What can hang from each mark
fini: vilim
gosik: rofovag vareni vilim
gigus: duzez rofovag
rofovag: gigus gosik goter
duzez: gigus sukon
vilim: gosik
vareni: gosik

Each row was made from one small tree. Brackets hold a mark, then the marks that hang from it, in alphabetical order. Every link used is in the known rows. Write each row's tree.
Known rows
[duzez sukon]: [-24.0  16.4  -0.7   7.1  28.5  20.0   8.2   4.3 -51.5  15.0 -10.4   6.2
  38.7  13.9  -6.2 -17.4  -5.7  -5.3  21.7 -17.0 -11.0 -26.5 -35.6   2.8
  25.3  27.1]
[vareni gosik]: [-25.6   9.0  -1.6   2.4  24.0  19.4 -10.5 -18.3 -27.5   0.6  -7.0  -0.2
  28.8   9.3  -8.3 -19.2 -19.0   8.2   9.2 -12.0 -12.9 -24.3 -39.4   9.6
  -0.9  17.0]
[rofovag gigus [gosik vareni vilim] goter]: [ -8.0  14.4  -4.8  -1.2  -2.8  47.7  50.0  27.8  33.4   2.2 -24.9  11.1
  46.2  -3.5  14.3  -5.0 -19.7   6.4  28.3 -11.4  41.9 -30.2  -4.4  18.4
  77.1   9.9]
[duzez [gigus [rofovag gosik goter]] sukon]: [ -1.4  15.1   4.1  19.2  11.0  15.4  25.8  -1.5 -24.0  -1.0 -15.5  31.2
  56.6  20.0  -5.3  -5.7  23.8  -4.3  12.9 -12.9  16.3  -6.6 -13.8   9.6
  46.1  30.3]
[vareni [gosik vilim]]: [-29.0  16.3  -3.4  -5.3  12.8  10.4  -8.8   4.0 -19.0   7.8 -21.6   3.7
  31.2  10.2  -7.5 -21.4 -25.7   1.0   3.1 -10.7   2.2 -36.9 -29.5   6.4
  10.3   9.1]
[gosik [rofovag goter]]: [-22.4  11.3  13.8  -7.2  14.1   7.6  11.8  -7.7 -24.3 -15.4 -15.3   1.2
  23.7   6.3  -4.3 -22.0   4.7 -15.2  20.8  -5.2   4.7  -4.9 -13.8  14.1
  27.2  21.6]
[rofovag [gigus duzez] goter]: [-11.8  17.7 -15.0  16.3  11.9  15.0  39.6  15.7 -16.2 -27.9 -15.6  16.7
  33.4  -2.1   3.3 -11.8 -24.6   8.7  11.4 -19.1   8.4 -16.8 -10.0  13.4
  49.5  10.4]
[gosik rofovag vareni vilim]: [-27.8  22.9  17.7 -17.7  21.5  16.1  14.1  29.2 -16.6  16.3 -24.5   5.7
  46.1  -7.0  10.8  -6.5 -15.5 -16.0  27.1   0.3  13.9 -25.0  -3.6   7.6
  37.9  37.7]
[duzez gigus sukon]: [ -9.6  27.0   4.7  19.8  34.9  30.6  20.4  -1.1 -40.6  11.0 -15.8  19.0
  55.6  21.5  -7.2 -20.3  -6.6 -11.4  17.3 -14.1  -7.8 -25.3 -35.6  -7.4
  34.9  42.7]
[gosik rofovag]: [-26.0   7.6  15.3 -12.4  21.9  14.7   8.4  -8.8 -40.8  -4.0 -10.0  -1.8
  34.1   7.3  -6.7 -19.6  -5.4  -7.8  30.5  -7.9  -9.6  -7.9 -13.7  10.9
   9.5  36.8]
[duzez [gigus [rofovag gosik]] sukon]: [ -3.0  15.7   6.0  15.3  21.4  24.2  20.5  -1.6 -37.6   8.2  -7.3  28.7
  63.0  25.9 -10.6  -1.5  15.1   1.7  24.8 -15.2   1.9 -12.1 -13.5   8.3
  27.4  47.3]
[vareni [gosik [rofovag gigus goter] vilim]]: [-35.3  18.2  13.3  10.5  -4.7  -9.3   5.8   1.7  13.0 -20.7 -30.1  13.4
  27.8   0.9  -2.7 -29.7 -17.4 -10.3   4.2   1.0  19.0  -9.1  -2.1  11.4
  28.9  -5.6]
[gosik rofovag vareni]: [-24.4  16.4  18.9 -10.7  33.9  22.4  14.9   8.7 -25.2   6.6  -7.9   2.6
  43.2  -8.2   9.6  -6.9 -11.3 -11.2  32.4  -3.9  -5.0 -12.2 -14.2   5.4
  26.9  43.5]
[fini [vilim [gosik rofovag vareni]]]: [-23.1  19.3  10.7   6.9  18.3  38.0  12.6  13.0 -23.1   6.4  -9.5  -2.0
  64.6  -1.8  15.2 -26.3 -13.5   6.5  16.8  -0.3  -7.3 -13.7  -4.0  -4.6
  41.0  46.1]
[vilim [gosik [rofovag gigus goter]]]: [-27.0  11.0   9.4  12.2  -3.4  22.4  19.2  -4.1  -8.2 -35.0  -7.6   7.0
  34.0   6.4   1.0 -57.6 -22.3   0.5  19.0   2.7  11.8  -0.8 -10.7  10.2
  40.7  12.5]
[vareni [gosik [rofovag gigus] vilim]]: [-37.6  16.4  14.6   5.5   5.3   2.3   1.0   0.0  -3.2  -8.9 -22.4  11.4
  34.5   5.9  -9.6 -29.7 -26.1  -4.5  16.2  -1.3   7.2 -12.7  -2.4   9.7
  14.2   9.8]
[vilim [gosik rofovag vareni]]: [-24.6  18.1  14.5  -4.1  23.1  34.4   7.4  12.0 -25.2  -0.6  -0.4   4.6
  48.9  -3.1  15.5 -36.2 -25.6  -2.3  22.5   3.0  -3.7 -16.6 -19.2   3.6
  29.3  46.8]
[gigus duzez]: [-13.0  15.3 -12.3   0.9  27.7  16.3  19.1  12.4 -49.7  -3.8  -5.1  13.8
  37.7   5.5  -0.3  -3.9 -18.5   8.3  14.3 -21.2  -9.4 -28.2 -21.7   9.8
  21.0  37.8]
[vareni [gosik [rofovag goter]]]: [-30.2   7.4  15.4   5.5  13.6  -9.1 -10.5 -19.5 -11.7 -17.2 -14.2   7.2
  19.6   1.2  -2.9 -24.3  -0.3 -12.8   1.4  -2.1  -2.7  -1.7 -21.7   9.8
  10.0  10.1]
[gosik [rofovag gigus] vareni vilim]: [-28.7  24.8  15.3  -5.2  12.9  22.2  29.7  29.7   1.8   4.6 -24.2   7.1
  51.2  -5.9   9.3 -12.1 -29.2 -10.9  35.0  -1.8  16.2 -18.5   6.2   9.3
  47.9  29.6]

Write each row's tree
[-14.6  26.7   6.2  15.4  28.9   8.5   9.5   3.5 -50.6   7.0 -14.3  19.8
  65.7  19.1 -13.6  -9.3   3.9  -8.4  15.8  -9.4  -5.8 -16.0 -18.7   0.9
  24.0  40.2]	[duzez [gigus rofovag] sukon]
[-26.4  19.4  10.7  17.5  11.9  42.6  29.0  12.7  -4.8  -5.3 -10.6  -1.1
  70.6  -2.8  16.2 -29.5 -25.8  10.7  25.6  -2.0  -1.2  -6.8   7.7  -2.8
  48.6  40.2]	[fini [vilim [gosik [rofovag gigus] vareni]]]
[-23.8  16.4  15.2   3.7  15.1  21.0  34.3   9.8  10.1 -16.1 -17.7   6.6
  40.5 -13.7  13.6 -11.9 -15.3 -11.4  30.5  -2.4  13.9  -1.5  -1.4   8.0
  54.7  18.1]	[gosik [rofovag gigus goter] vareni]
[-20.4  20.7  -8.2  32.3  27.7  10.0  32.7  23.3 -43.4  -1.1 -10.3  24.4
  44.3   4.9   0.8  -9.2 -20.6   1.3  20.2 -24.6  -4.4 -20.0 -17.0   1.7
  39.9  28.2]	[rofovag [gigus [duzez sukon]]]
[-18.7  15.9 -13.2   2.3  13.6 -10.9  13.7  23.0 -43.8 -20.2 -11.9  16.9
  37.1  -4.3  -1.0   6.3  -2.3   5.9  -0.8 -15.0   5.6 -15.3  -2.9  19.5
  26.0  19.7]	[gigus duzez [rofovag goter]]
[-31.4   9.0  15.4  15.9   7.6  -1.1   7.2 -19.1   4.7 -27.4 -14.1  11.4
  22.9   0.4  -2.9 -29.2 -12.1  -7.2  11.9  -3.1   2.1   4.6 -12.1  11.9
  20.9   0.0]	[vareni [gosik [rofovag gigus goter]]]
[-27.1  23.6  16.1  -2.2   5.7  15.2  32.6  32.7  18.7  -5.8 -34.2  10.3
  43.8 -11.2  13.5 -13.6 -21.2 -17.1  22.9   1.3  30.8 -14.7   9.5  10.1
  63.6  12.2]	[gosik [rofovag gigus goter] vareni vilim]
[-23.1  11.0  10.3   1.9   3.7  15.0   4.3  -4.5 -25.0 -24.9  -5.9   4.0
  28.8   9.1   2.7 -51.0 -10.4  -3.4  11.3   2.9   5.5  -8.0 -20.3   9.0
  31.5  22.1]	[vilim [gosik [rofovag goter]]]
[ -7.4  22.3   3.3   1.4  11.4  11.9  15.6  -4.0 -26.6 -19.5 -18.0  12.2
  53.9  12.1  -9.3  -9.5   1.3  -1.1   5.1  -5.5   7.7 -13.1  -9.8  11.7
  33.3  27.0]	[duzez [gigus [rofovag goter]]]
[ -0.1   5.6 -15.7  15.6   3.1  30.8  49.3   6.3  -5.2 -23.9  -7.3  25.7
  32.3   5.1   3.2  -5.0 -10.1  17.8  21.6 -26.6  17.1 -14.7  -6.0  21.0
  52.3  14.9]	[rofovag [gigus duzez] gosik goter]
[-28.7  20.9   7.2  35.8  20.8   4.4  19.1  22.5 -43.8 -14.3  -1.6  36.4
  47.4   6.6   5.8 -43.7 -23.0  -2.8  15.7  -6.7  -7.0  -7.4  -8.8  -3.3
  34.2  39.6]	[vilim [gosik [rofovag [gigus [duzez sukon]]]]]
[-15.1  20.5  -6.1   7.3  19.1  56.8  18.6  16.6 -21.9  11.9 -10.1  -7.7
  66.0  -0.3  14.7 -21.5 -24.3  18.7  12.6  -6.7  -5.5 -31.1 -18.8  -3.7
  47.0  37.2]	[fini [vilim [gosik vareni]]]
[ -9.3   9.1 -11.3  19.7  11.3 -11.1  21.7  23.2 -41.6  -3.9 -10.3  36.4
  38.9   4.6   0.7  12.2  21.2   2.5   5.3 -20.3  13.7  -8.1  -5.0  17.1
  37.8  25.1]	[gigus [duzez sukon] [rofovag gosik goter]]
[-11.0  12.5  -4.8 -17.7  -1.1  21.0  24.6  35.1   3.0   9.0 -24.4  10.5
  50.0  -4.8   8.6  11.4   1.5   2.6  14.2  -6.7  35.9 -25.1   2.9  22.0
  55.4  18.9]	[gigus [rofovag [gosik vareni vilim] goter]]
[-26.1  12.2   8.2  17.7   1.5  35.8  22.8  -3.9 -21.8 -17.8  -9.2  -4.0
  60.2  15.7  -5.7 -43.9 -20.5  14.2  23.5  -4.7  -4.8  -5.2   3.2   4.1
  31.9  31.3]	[fini [vilim [gosik [rofovag gigus]]]]
[-20.0  19.1   9.7  14.7   9.3  29.5  18.1  12.3  -7.3  -7.0 -17.7   0.8
  56.1  -5.0  19.5 -26.1  -4.3  -1.7   3.1   2.9   6.2 -10.4  -3.6  -2.0
  55.2  29.9]	[fini [vilim [gosik [rofovag goter] vareni]]]
[-35.9  15.5  16.2  -4.2  12.9  -6.3 -14.5   0.6 -19.6   2.6 -19.9   6.3
  30.5   9.1  -8.7 -24.4 -12.6  -9.9   7.3   0.4   0.6 -19.4 -13.6   8.0
   2.2  19.8]	[vareni [gosik rofovag vilim]]
[-20.7  20.3  -8.4  19.9  20.7 -25.4  11.5  31.4 -54.7  -5.4 -16.3  26.4
  39.8  -4.0   1.0   4.8   7.8  -8.7  -2.0 -16.2   3.9 -12.6  -8.0   6.9
  35.0  19.8]	[gigus [duzez sukon] [rofovag goter]]
[ -6.9   5.9  -2.4  -0.8  14.7  63.0  47.5   4.0   6.3   6.1  -2.5   8.7
  48.3  -0.9  11.8  -2.0 -24.0  17.0  45.8 -21.2   9.2 -20.6 -16.6  17.9
  49.6  30.6]	[rofovag gigus [gosik vareni]]
[-23.5  17.7  13.8  12.3   7.5  32.6  26.2  14.4   7.9 -20.5  -9.3  10.5
  46.5 -10.6  21.9 -43.2 -29.5  -1.6  20.5   6.2  15.8  -3.5  -6.8   5.4
  57.7  22.1]	[vilim [gosik [rofovag gigus goter] vareni]]
[ -6.9  13.3  -2.7 -19.5  14.9  50.6  32.1  24.3  -4.1  23.9 -15.7   7.3
  47.4   5.0  10.3   1.4 -17.6   4.7  30.6 -16.6  21.4 -39.1 -16.2  15.4
  49.2  34.0]	[rofovag [gosik vareni vilim]]
[-24.6  12.3   9.7   7.9   7.5  29.0   6.5  -7.1 -38.9  -7.6  -7.7  -6.2
  55.2  16.4  -0.9 -41.0  -6.2   9.8  13.0  -1.8 -10.7 -11.3  -5.8   0.6
  22.7  38.6]	[fini [vilim [gosik rofovag]]]
[ -3.7  14.0  -4.3 -11.7   4.5  42.1  34.7  29.0  11.3  11.5 -25.0  10.1
  39.5  -1.9  15.3   1.5  -8.0   0.6  18.1 -10.0  34.4 -35.0 -13.7  15.3
  67.1  16.8]	[rofovag [gosik vareni vilim] goter]
[-27.1  18.7  13.3  -1.5  -7.1   8.6  28.7  15.9   1.6 -17.4 -32.7   5.2
  34.6   3.5  -5.6 -28.7 -15.6 -12.5  22.6  -2.2  25.5 -11.5   7.7  13.7
  44.7   6.6]	[gosik [rofovag gigus goter] vilim]
[-16.2  12.7  -4.7 -23.3   7.6  29.3  21.3  33.6 -13.0  19.4 -14.9   8.4
  56.4   0.3   5.7  12.8  -8.6  10.4  27.0 -11.4  25.0 -29.4   3.3  22.3
  38.4  33.5]	[gigus [rofovag [gosik vareni vilim]]]
[ -3.9   5.4 -15.0   1.4   6.1   3.2  24.1  14.1 -31.0 -18.9  -3.2  25.8
  37.2   1.8   0.1  11.9  11.8  14.1   8.3 -20.5  14.9 -10.6   1.0  26.9
  31.2  26.3]	[gigus duzez [rofovag gosik goter]]
[-13.4   5.2  -1.1 -17.1  18.4  35.9  19.9  11.3 -23.2  12.7  -1.8   6.9
  53.3  -3.7   4.1  16.5  -1.7  13.0  32.0 -15.6   7.5 -17.7  -6.7  23.0
  27.9  39.5]	[gigus [rofovag [gosik vareni]]]
[-24.4  10.1  12.7   5.5   6.0  13.1  29.0  -6.3  -8.5 -26.7 -18.3   2.6
  30.0   3.2  -5.0 -25.7  -8.0  -7.8  28.6  -7.2   8.3   0.4  -2.1  14.9
  36.9  11.7]	[gosik [rofovag gigus goter]]
[-25.1  18.9  -7.6  16.8  30.2 -17.3   6.2  30.6 -70.1   5.7  -8.7  26.3
  47.9   0.9  -4.3   7.0   1.1   0.5   7.9 -19.1 -10.7 -21.1 -10.0   4.9
  18.3  36.0]	[gigus [duzez sukon] rofovag]
[-22.4  22.7   1.9  11.9   0.1  -8.9  34.8  31.5  -7.7 -25.0 -29.5  26.8
  35.9  -2.3   3.8 -16.0 -17.2  -9.8  10.0  -7.2  24.7 -14.7  15.2  11.0
  48.1  13.9]	[gosik [rofovag [gigus duzez] goter] vilim]
[ -1.8   6.3  -4.9  -7.2  15.2  46.3  34.7   4.5   6.2   4.9 -10.5   7.8
  36.0  -3.0  15.9   2.3  -2.3   3.6  25.2 -16.5  18.2 -20.0 -24.2  16.6
  56.3  22.2]	[rofovag [gosik vareni] goter]
[-24.4  20.0   6.6  35.6  20.0 -15.8  30.0  20.5 -27.4 -17.9 -18.1  35.7
  33.1  -3.1   6.1 -14.1  -1.0 -18.5  13.3 -13.1   5.3   1.0  -1.6   2.5
  46.9  21.0]	[gosik [rofovag [gigus [duzez sukon]] goter]]
[-14.1  26.6   4.8  20.1  20.4   1.6  13.7   6.4 -36.0  -4.5 -23.5  22.8
  58.8  13.4  -6.8 -10.2  11.9 -13.2   2.5  -5.5   7.5 -10.8 -16.7  -0.5
  42.0  25.0]	[duzez [gigus [rofovag goter]] sukon]
[-25.9  22.1   4.0   5.2   9.7  -0.9  30.3  30.1 -24.9 -14.8 -22.1  23.6
  41.8   2.6  -2.0 -14.7 -25.1  -2.8  21.1  -9.3  11.3 -18.2  14.3  10.4
  33.6  30.9]	[gosik [rofovag [gigus duzez]] vilim]
[-27.8  18.9   9.7  31.2  27.6  -5.9  28.3  18.1 -42.8  -7.2  -9.5  33.2
  41.0   0.7   0.1 -12.4  -9.1 -12.0  25.9 -16.2  -7.7  -2.4  -1.8   1.9
  29.7  36.0]	[gosik [rofovag [gigus [duzez sukon]]]]
[-11.3   8.0  -9.8  15.4  22.8  -1.4  17.8  21.6 -57.5   5.2  -1.3  32.0
  44.3   9.0  -2.9  12.3  12.6   8.6  17.4 -23.3  -1.3 -14.7  -7.1  14.6
  21.5  42.0]	[gigus [duzez sukon] [rofovag gosik]]
[-27.4  19.6  14.9   8.7  16.1  39.7  22.0  11.1  -9.0 -10.0  -0.2   8.6
  53.7  -5.9  15.2 -41.4 -36.9   3.8  32.6   3.5   2.7  -9.0  -8.9   3.9
  41.7  38.6]	[vilim [gosik [rofovag gigus] vareni]]
[ -5.1  20.2 -14.5   5.2  12.4  41.8  52.0  43.9   5.0   7.4 -15.4  29.5
  54.4  -5.3  16.6   8.2 -33.4  15.3  27.4 -22.5  26.6 -34.4   3.0  15.2
  61.0  33.6]	[rofovag [gigus duzez] [gosik vareni vilim]]
[-16.2  22.2 -10.1  35.2  18.8   3.6  36.1  24.3 -25.9 -11.5 -17.6  29.7
  36.8  -1.2   6.4 -12.3 -13.0  -5.2   8.9 -20.8   8.5 -16.2 -16.0   2.5
  55.9  10.9]	[rofovag [gigus [duzez sukon]] goter]
[-34.4  15.3  13.5   0.1   3.7 -15.5  -9.5   1.5  -6.3 -10.6 -30.0   9.5
  21.4   4.1  -4.3 -26.1  -6.2 -17.3  -5.0   3.2  15.1 -15.1 -12.1  10.3
  17.7   3.5]	[vareni [gosik [rofovag goter] vilim]]
[ -8.5   6.3  -1.9 -10.6  10.1  26.5  25.3  13.7  -6.8   0.1  -7.7   9.7
  44.5  -8.2  12.0  15.1   6.8   8.7  22.3 -11.1  19.0 -11.9  -5.2  24.9
  45.1  23.7]	[gigus [rofovag [gosik vareni] goter]]
[-14.9   8.0  -7.7 -17.8 -13.0  12.2  18.1  17.1 -13.7  -5.3 -22.4   6.9
  38.4  11.7  -8.3  -3.1   7.0   6.4  13.8  -9.8  31.7 -23.3   1.3  28.2
  37.2   9.8]	[gigus [rofovag [gosik vilim] goter]]
[-35.1  18.2   9.3  43.5  29.4 -21.4   4.4   7.8 -31.5  -7.2  -8.5  40.0
  36.6  -2.4   0.1 -16.0 -12.9  -8.0   8.3 -11.7 -14.9   1.0 -10.9  -1.2
  11.5  25.1]	[vareni [gosik [rofovag [gigus [duzez sukon]]]]]
